What can hang from each mark
X: N
T: N
M: N
Z: J
G: N
J: N Z
P: N
L: N
N: G J L M T X

Known rows, with every way that one mark hangs from another
P[N[G X]]: [-1.641 -0.978 -1.694 -1.164  0.425  1.112 -2.657  0.175  1.167 -0.090
  2.800  0.085  0.856 -0.818  0.347  0.337 -1.377  0.989 -3.689 -2.459
  1.240 -1.109 -2.487]
Z[J[N[M]]]: [-0.162 -1.002 -1.021 -2.542  1.958  1.342 -0.777 -0.751  2.048 -1.070
  1.369  2.637 -0.148 -2.003 -1.696 -2.530 -1.758  0.711 -2.173  2.058
  0.784 -0.971 -2.842]
T[N[L]]: [-1.013  0.626 -0.383 -0.826  2.134  1.929 -2.256 -2.491 -0.391 -1.713
  2.622  0.308 -0.772 -0.556  0.049 -0.536 -1.191  1.218 -1.691 -1.989
  0.420  0.277 -0.480]
T[N[J[Z] L X]]: [-0.658  2.066 -0.688 -3.595  3.469  1.874 -3.096 -2.683  0.024 -0.193
  3.242  1.597 -0.346 -0.725  0.887  0.689 -0.967  1.784 -3.841 -1.660
  1.611 -1.110 -1.034]
M[N]: [ 0.276 -0.219 -0.076 -2.743  1.517  2.105  0.230  0.255 -1.133 -1.233
  0.620 -0.030 -1.741 -1.206 -1.076 -1.287 -1.315  0.214 -0.556 -1.585
  1.261  0.073 -1.064]
L[N[J M T]]: [ 0.150 -2.609 -1.054 -3.669  1.342  1.029 -2.225  1.345  2.318 -0.444
  2.623  3.211 -0.345  0.833 -0.620  0.497 -1.485  2.294 -4.671 -0.164
  1.067  0.104 -3.184]
L[N[J[Z] X]]: [-0.165  1.185 -0.388 -4.230  3.007 -0.252 -3.952 -0.839  1.031 -0.187
  3.161  1.871 -0.674 -0.092 -0.387 -0.610 -1.993  1.895 -4.198 -0.433
  1.614 -1.197 -3.483]
G[N[J]]: [-0.481  0.568 -0.239 -3.172  1.649  3.205 -0.558 -0.480  2.016  0.253
  1.549  2.496 -2.730 -0.684 -1.002 -0.444 -1.400  1.037 -0.559 -0.885
  1.779 -0.541 -2.480]
N[G L X]: [-1.699  1.465 -0.960 -1.996  2.718  1.232 -3.385 -0.197  3.651  0.864
  4.385 -0.089 -1.028 -0.419  0.580  0.477 -0.213  1.940 -4.299 -1.168
  1.308 -1.391 -2.556]
T[N]: [-0.882  0.298 -0.367 -0.764  1.464  2.332 -0.750 -2.341 -0.728 -1.272
  1.756  1.362 -0.052 -1.183 -0.681 -0.659 -1.934  0.825 -1.018 -2.055
  0.206  0.481 -0.194]
G[N[J L T X]]: [-0.676  0.283 -1.548 -4.824  3.252  3.110 -2.031  1.015  2.975  1.449
  3.478  1.057 -3.685  0.709  1.347  0.393  0.117  2.592 -2.189 -1.084
  2.551 -1.223 -3.419]
Z[J[N]]: [-0.219  0.114 -0.872 -2.174  2.303  0.849 -1.280 -1.004  0.951 -1.611
  1.335  1.404 -0.815 -1.771 -1.472 -2.760 -1.864  0.550 -1.589  2.010
  0.677 -0.995 -2.967]
J[N]: [-0.462  0.797  0.359 -2.393  2.303  1.187 -0.941 -1.173 -0.494 -2.007
  1.625  0.789 -1.001 -1.450 -1.752 -2.293 -1.998 -0.029 -0.734  0.360
  1.268 -0.042 -2.572]
Z[J[N[T]]]: [-0.101 -0.722 -1.637 -2.687  2.513  1.053 -0.923  0.329  0.814 -1.426
  1.381  0.992 -0.840 -1.169 -0.821 -2.274 -1.627  1.129 -1.807  2.266
  0.876 -0.705 -3.164]
X[N[L]]: [-1.224  0.703  0.539 -1.258  1.423  0.901 -3.081 -0.848  1.497 -2.421
  2.844 -1.233 -0.597 -0.330 -1.219 -1.725 -1.673  0.824 -1.970 -2.994
  1.197 -0.280 -2.369]
N[J L M T X]: [-0.905 -1.704 -1.898 -5.329  2.555  2.565 -2.325  1.865  3.663  1.548
  4.219  3.050 -1.391  0.954  1.355  1.425  0.245  3.186 -5.744 -0.532
  2.210 -0.983 -2.436]
X[N[G L M T]]: [-0.815 -1.587 -0.956 -1.913  1.205  1.891 -1.969  1.417  4.353 -0.867
  3.121 -0.058  1.282 -0.121 -0.838  0.778 -0.903  1.717 -4.330 -2.598
  1.385 -0.286 -2.762]
P[N[L]]: [-1.482 -1.381 -1.284 -0.908  0.563  0.358 -3.780 -0.292 -0.927 -2.648
  2.522 -1.141 -0.910  0.101  0.315 -1.132 -1.450  0.942 -2.257 -1.942
  1.218 -0.195 -2.022]
N[G J L M T]: [-0.406 -2.118 -1.861 -3.683  1.556  2.701 -1.746  2.315  4.900  0.665
  3.240  3.280  0.070  0.632  0.214  3.263  0.140  2.564 -6.693  0.162
  1.637 -0.512 -2.361]
J[N[G X] Z]: [-0.178  2.681 -0.664 -4.168  4.170  0.650 -1.707 -1.197  0.582 -0.243
  2.132  0.451  0.769 -2.327 -1.126 -1.007 -1.965  0.521 -2.567  0.824
  2.282 -1.480 -3.226]
P[N]: [-1.378 -1.677 -1.272 -0.851 -0.111  0.820 -2.320 -0.182 -1.231 -2.157
  1.601 -0.098 -0.118 -0.543 -0.392 -1.275 -2.195  0.546 -1.565 -2.002
  0.989  0.052 -1.719]
X[N[M T]]: [-0.791 -2.124 -0.761 -2.311  0.629  2.139 -0.534  1.187  2.315 -1.028
  2.006  0.793  0.965 -0.434 -1.481 -0.897 -2.000  1.324 -2.168 -2.720
  1.264  0.342 -2.155]
J[N[G L] Z]: [ 0.027  2.465 -0.501 -3.429  4.224  0.117 -2.741 -1.298  0.336 -2.149
  2.031 -0.569  0.142 -1.719 -1.256 -0.966 -1.682  0.446 -2.553  1.447
  2.177 -0.915 -3.053]
L[N]: [-0.532 -0.189 -0.087 -1.495  1.600 -0.219 -3.126 -0.711  0.584 -1.685
  2.527  0.587 -1.137  0.052 -1.196 -1.809 -2.209  1.349 -2.011 -0.731
  0.428  0.125 -2.941]
P[N[M]]: [-1.318 -3.073 -1.575 -1.353 -0.492  1.400 -1.637  0.157  0.075 -1.496
  1.602  1.331  0.666 -0.761 -0.760 -0.948 -2.085  0.753 -2.263 -1.914
  1.080  0.075 -1.550]
P[N[G M T X]]: [-1.391 -3.478 -2.966 -2.360  0.312  2.004 -1.600  2.101  2.326  0.826
  2.883  1.042  1.604 -0.349  0.832  1.298 -0.883  1.881 -4.645 -2.126
  1.546 -0.708 -2.554]
M[N[L T X]]: [ 0.087 -0.469 -1.299 -4.405  3.123  2.024 -1.217  1.731 -0.228 -0.115
  2.575 -1.570 -2.702  0.156  1.299 -0.433  0.181  1.765 -2.160 -1.792
  1.988 -0.578 -1.940]
J[Z]: [-0.755  1.441 -0.979 -2.898  2.563  0.599 -1.506 -0.901 -1.161 -1.439
  1.051  0.421 -0.609 -1.398 -1.428 -2.144 -3.029  1.011 -0.456  0.268
  1.464  0.023 -1.045]

Rows
[-0.783  2.539 -1.009 -4.385  3.632  1.120 -3.898 -0.460  3.316  1.036
  3.887  1.613 -0.373 -0.551  0.577  1.854 -0.511  2.120 -6.116 -0.122
  2.347 -2.135 -2.697]  N[G J[Z] L X]
[-0.869 -0.167 -0.603 -3.161  2.238  3.011 -2.201 -2.136  2.263  0.647
  3.688  3.447 -0.022 -0.579  0.687  1.265 -0.271  1.926 -4.739 -2.217
  1.178 -0.881 -0.966]  T[N[J L M X]]
[-0.340 -0.073 -0.176 -2.420  2.422  1.531 -1.740 -0.630  2.953 -1.127
  2.700  1.423  0.166 -1.367 -1.459 -0.249 -0.701  0.550 -3.564  0.468
  1.454 -0.638 -3.017]  J[N[G L M]]
[-0.610  0.074 -0.364 -3.180  2.400  2.120 -0.662 -0.489  3.275  0.679
  2.810  2.514  0.816 -2.017 -1.284 -0.266 -0.987  0.614 -3.532 -0.103
  1.588 -1.138 -3.135]  J[N[G M X]]
[-0.484 -1.989 -1.836 -3.004  2.009  0.903 -2.407  1.603  4.190  1.300
  3.792  1.696  0.601  0.236  0.072  0.790 -0.933  2.681 -5.160 -0.839
  1.001 -0.652 -3.724]  L[N[G M T X]]
[ 0.251  0.881 -1.202 -4.479  3.926  0.601 -0.905  0.028 -2.040 -2.076
  0.954 -0.215 -0.270 -1.250 -1.119 -2.076 -2.497  0.817 -0.656  1.537
  2.251  0.021 -2.648]  J[N[T] Z]
[-1.694 -2.012 -2.004 -1.721  0.698  1.232 -3.511  0.359  2.911  0.099
  3.703  0.523  0.927 -0.529  0.795  0.866 -0.488  1.568 -5.072 -2.322
  1.507 -1.313 -2.528]  P[N[G L M X]]
[-0.457  0.421 -0.013 -3.306  2.094  0.308 -3.674 -0.640  1.863  0.035
  3.618  2.248 -1.181  0.301 -0.227 -0.410 -1.451  1.825 -4.395 -1.073
  1.067 -1.040 -3.552]  L[N[J X]]
[-0.164  0.226 -1.030 -1.761  2.197  1.015 -1.205 -0.666  2.296 -1.048
  1.518  1.566  0.061 -2.019 -1.538 -1.552 -1.581  0.492 -2.776  2.101
  0.615 -1.306 -3.276]  Z[J[N[G]]]
[-0.610 -2.005 -1.880 -3.354  1.629  3.527  0.644  1.372  2.610  0.845
  1.542  1.811 -2.057 -0.436 -0.644 -0.823 -1.237  1.900  0.129 -0.734
  1.726  0.203 -2.297]  G[N[M T]]
[-0.713 -1.756 -1.876 -3.438  2.309  3.121 -0.799  1.262  3.014  0.407
  2.430  0.857 -2.813  0.195  0.086 -0.689 -0.473  2.293 -0.596 -0.709
  1.978 -0.017 -2.601]  G[N[L M T]]
[-1.105 -4.183 -2.481 -2.025 -0.234  1.669 -1.303  1.738 -0.123 -1.222
  1.631  0.897  0.575  0.032  0.018 -0.301 -1.737  1.483 -2.493 -1.651
  1.276  0.438 -1.823]  P[N[M T]]
[-0.416 -0.103 -1.812 -3.493  3.585  0.792 -2.496  0.157  1.696 -0.728
  2.897  0.222 -1.534 -0.699  0.444 -2.096 -0.641  1.808 -2.955  1.842
  1.290 -1.551 -3.705]  Z[J[N[L T X]]]
[-1.089 -0.683  0.236 -1.743  1.002  1.395 -2.426 -0.555  2.855 -1.797
  2.844  0.246  0.225 -0.601 -1.515 -1.389 -1.565  1.032 -2.686 -2.957
  1.280 -0.262 -2.243]  X[N[L M]]
[ 0.333  1.071 -1.420 -3.971  3.778  0.823 -0.900  0.428 -0.289 -1.392
  1.210 -0.024  0.804 -1.600 -1.244 -0.486 -2.098  0.774 -2.112  1.581
  2.123 -0.365 -2.959]  J[N[G T] Z]
[ 0.259 -2.436 -1.296 -3.177  1.214  1.223 -2.192  1.651  4.033  0.213
  2.841  3.399  0.713  0.572 -0.782  2.032 -1.117  2.288 -6.084 -0.145
  0.976 -0.285 -3.485]  L[N[G J M T]]
[ 0.296 -0.739 -0.457 -3.883  1.967  0.205 -2.957 -0.518  1.652 -0.857
  2.122  3.349  0.201 -0.313 -1.487 -0.353 -2.324  1.621 -4.191  0.171
  1.316 -0.493 -2.894]  L[N[J[Z] M]]
[-1.435  0.084 -2.141 -2.843  3.058  1.576 -2.842  1.785  3.437  1.121
  4.463 -0.622 -1.139  0.574  1.516  1.295  0.122  2.838 -4.577 -0.805
  1.603 -0.906 -2.781]  N[G L T X]
[-0.719  1.436 -0.092 -2.708  2.827  1.534 -1.280 -0.829  1.951 -0.015
  2.846  0.961  0.014 -1.753 -1.000 -0.633 -1.141  0.389 -2.817 -0.148
  1.508 -1.181 -3.325]  J[N[G X]]
[-0.889 -0.187 -0.706 -1.420  1.580  1.313 -2.558  1.043  3.023 -1.546
  3.114 -1.502  0.412  0.161 -0.528  0.456 -1.065  1.469 -3.632 -2.702
  1.294 -0.320 -2.949]  X[N[G L T]]
[-0.804 -0.519 -0.671 -1.328  0.906  1.773 -1.073  1.193  2.704 -1.088
  2.236 -0.441  1.219 -0.470 -1.297  0.291 -1.767  1.098 -2.954 -2.729
  1.087 -0.088 -2.673]  X[N[G T]]
[-1.004 -1.245 -2.097 -4.250  2.966  3.229 -1.229  1.275  3.670  1.738
  3.420  0.824 -2.931  0.177  0.966 -0.609 -0.042  2.746 -1.249 -1.221
  2.296 -0.791 -2.953]  G[N[L M T X]]
[-1.017 -0.535 -1.914 -1.778  2.227  1.376 -2.354  1.823  2.586 -0.545
  3.195 -0.612 -1.020  0.637  0.451  1.150 -0.409  2.271 -3.736 -0.192
  1.157 -0.002 -2.244]  N[G L T]
[-0.381 -0.829 -0.542 -3.665  1.230  3.782  0.118 -0.182  3.394  0.997
  1.524  3.981 -1.962 -0.933 -1.278 -0.100 -1.280  1.241 -1.240 -0.789
  1.856 -0.572 -2.329]  G[N[J M]]
[-0.657 -0.870 -1.280 -2.732  0.634  0.744 -2.720 -0.389 -1.560 -2.011
  1.234  1.212  0.424 -0.605 -0.450 -0.180 -2.464  0.677 -3.005 -1.168
  1.823 -0.596 -1.873]  P[N[J[Z]]]
[-1.308 -2.264 -2.207 -4.007  1.848  2.599 -0.291  1.876  2.493  1.755
  3.027  2.218 -0.551 -0.137  0.353 -0.420 -1.054  2.614 -2.833 -0.867
  1.516 -0.162 -1.770]  N[M T X]
[-0.631 -0.432  0.313 -2.240  0.803  2.043 -2.477 -0.115  5.144 -0.792
  3.071  2.115  1.393 -0.624 -1.546  1.525 -0.931  1.017 -5.711 -2.668
  1.487 -1.039 -2.847]  X[N[G J L M]]
[-1.142 -0.361 -0.594 -4.514  2.170  2.276 -2.868 -0.151  3.858  1.233
  4.159  3.649 -1.329 -0.023  0.446  0.684 -0.115  2.283 -5.416 -0.897
  1.881 -1.411 -2.097]  N[J L M X]
[ 0.253  0.724 -0.022 -4.681  2.732  2.186 -1.812  0.204  0.561 -0.024
  2.558  0.605 -2.589 -0.351  0.605  0.260  0.138  1.096 -3.542 -1.848
  2.165 -1.319 -1.944]  M[N[J L X]]
[-0.285 -0.524 -1.272 -3.816  1.888  3.453 -0.131  1.095  1.829  0.513
  1.614  2.082 -2.840  0.118 -0.235  0.162 -1.089  1.738 -0.821 -0.606
  1.979 -0.158 -2.700]  G[N[J T]]
[ 0.123 -0.321 -1.574 -3.862  3.029  2.216 -1.182  2.136  1.483  0.598
  2.787 -1.276 -1.617 -0.149  1.206  1.101  0.551  1.739 -3.607 -1.668
  1.939 -1.001 -2.306]  M[N[G L T X]]
[-0.564  0.182 -0.890 -3.886  3.178  1.599 -0.964  0.437  0.043 -0.345
  2.681  0.303 -1.163 -0.684 -0.129 -1.564 -1.191  1.158 -1.695  0.068
  1.799 -0.424 -3.189]  J[N[T X]]
[-0.155 -1.184 -1.158 -3.164  2.711  1.758 -1.350  1.027  2.732 -0.931
  2.752  0.990  0.069 -0.606 -0.629  0.364 -0.393  1.247 -3.819  0.784
  1.675 -0.254 -3.228]  J[N[G L M T]]
[-0.431  1.681 -0.504 -3.992  2.968  0.722 -3.498 -0.904  0.274 -1.564
  2.367  1.383 -1.617 -0.103 -0.446 -0.205 -1.583  1.550 -3.425  0.441
  1.983 -0.715 -1.754]  N[J[Z] L]
[-0.340 -1.836 -0.682 -2.845  0.368  2.796 -0.592  1.625  4.612 -0.082
  2.318  2.641  2.068 -0.453 -1.501  1.971 -1.371  1.358 -5.271 -2.446
  1.505 -0.420 -2.759]  X[N[G J M T]]
[-0.261 -0.422 -0.809 -4.492  1.599  2.024 -0.840 -0.331  1.521 -0.068
  1.240  4.481  0.315 -1.245 -1.708  0.061 -2.308  1.318 -3.465  0.467
  1.823 -0.404 -1.175]  N[J[Z] M]
[ 0.486 -0.826 -1.294 -3.084  2.329  2.091 -0.756  2.130  0.798 -0.748
  1.815 -1.325 -1.533 -0.142  0.394  0.987  0.080  1.296 -2.948 -1.192
  1.628 -0.214 -1.881]  M[N[G L T]]
[-0.101 -0.062 -1.686 -4.767  2.473  1.632 -1.122  1.241 -0.405 -0.628
  1.285  2.017 -0.755  0.128 -0.396  0.421 -2.083  1.947 -2.887  0.727
  1.983  0.032 -1.714]  N[J[Z] T]
[-0.629 -0.815 -0.646 -2.838  1.241  2.344 -2.268  0.301  5.196  0.358
  3.155  3.812  0.131 -0.342 -0.761  2.465 -0.259  1.667 -6.336 -0.150
  1.382 -0.922 -2.065]  N[G J L M]
[-0.499 -0.143 -0.417 -2.399  1.460  1.755 -2.689  1.164  3.594 -1.243
  3.167  0.186  0.505  0.445 -0.437  1.781 -0.742  1.539 -5.263 -2.488
  1.650 -0.714 -3.209]  X[N[G J L T]]
[-0.587 -0.642 -1.532 -2.549  2.395  0.324 -3.006  1.281  2.781  0.612
  3.817  0.275 -0.211  0.491  0.318  0.465 -1.077  2.462 -4.463 -0.907
  0.920 -0.693 -3.912]  L[N[G T X]]
[ 0.262  0.288 -0.328 -2.392  2.065  1.824 -1.154  0.543  0.978 -1.066
  1.761 -0.876 -1.455 -0.896 -0.417  0.391 -0.200  0.534 -2.660 -1.432
  1.383 -0.546 -1.648]  M[N[G L]]
[-0.470 -1.653 -0.452 -3.422  1.133  2.139 -2.181  1.095  3.253 -1.165
  2.917  1.502  0.194  0.450 -0.674  0.576 -0.961  1.786 -4.582 -2.480
  1.814 -0.349 -2.646]  X[N[J L M T]]
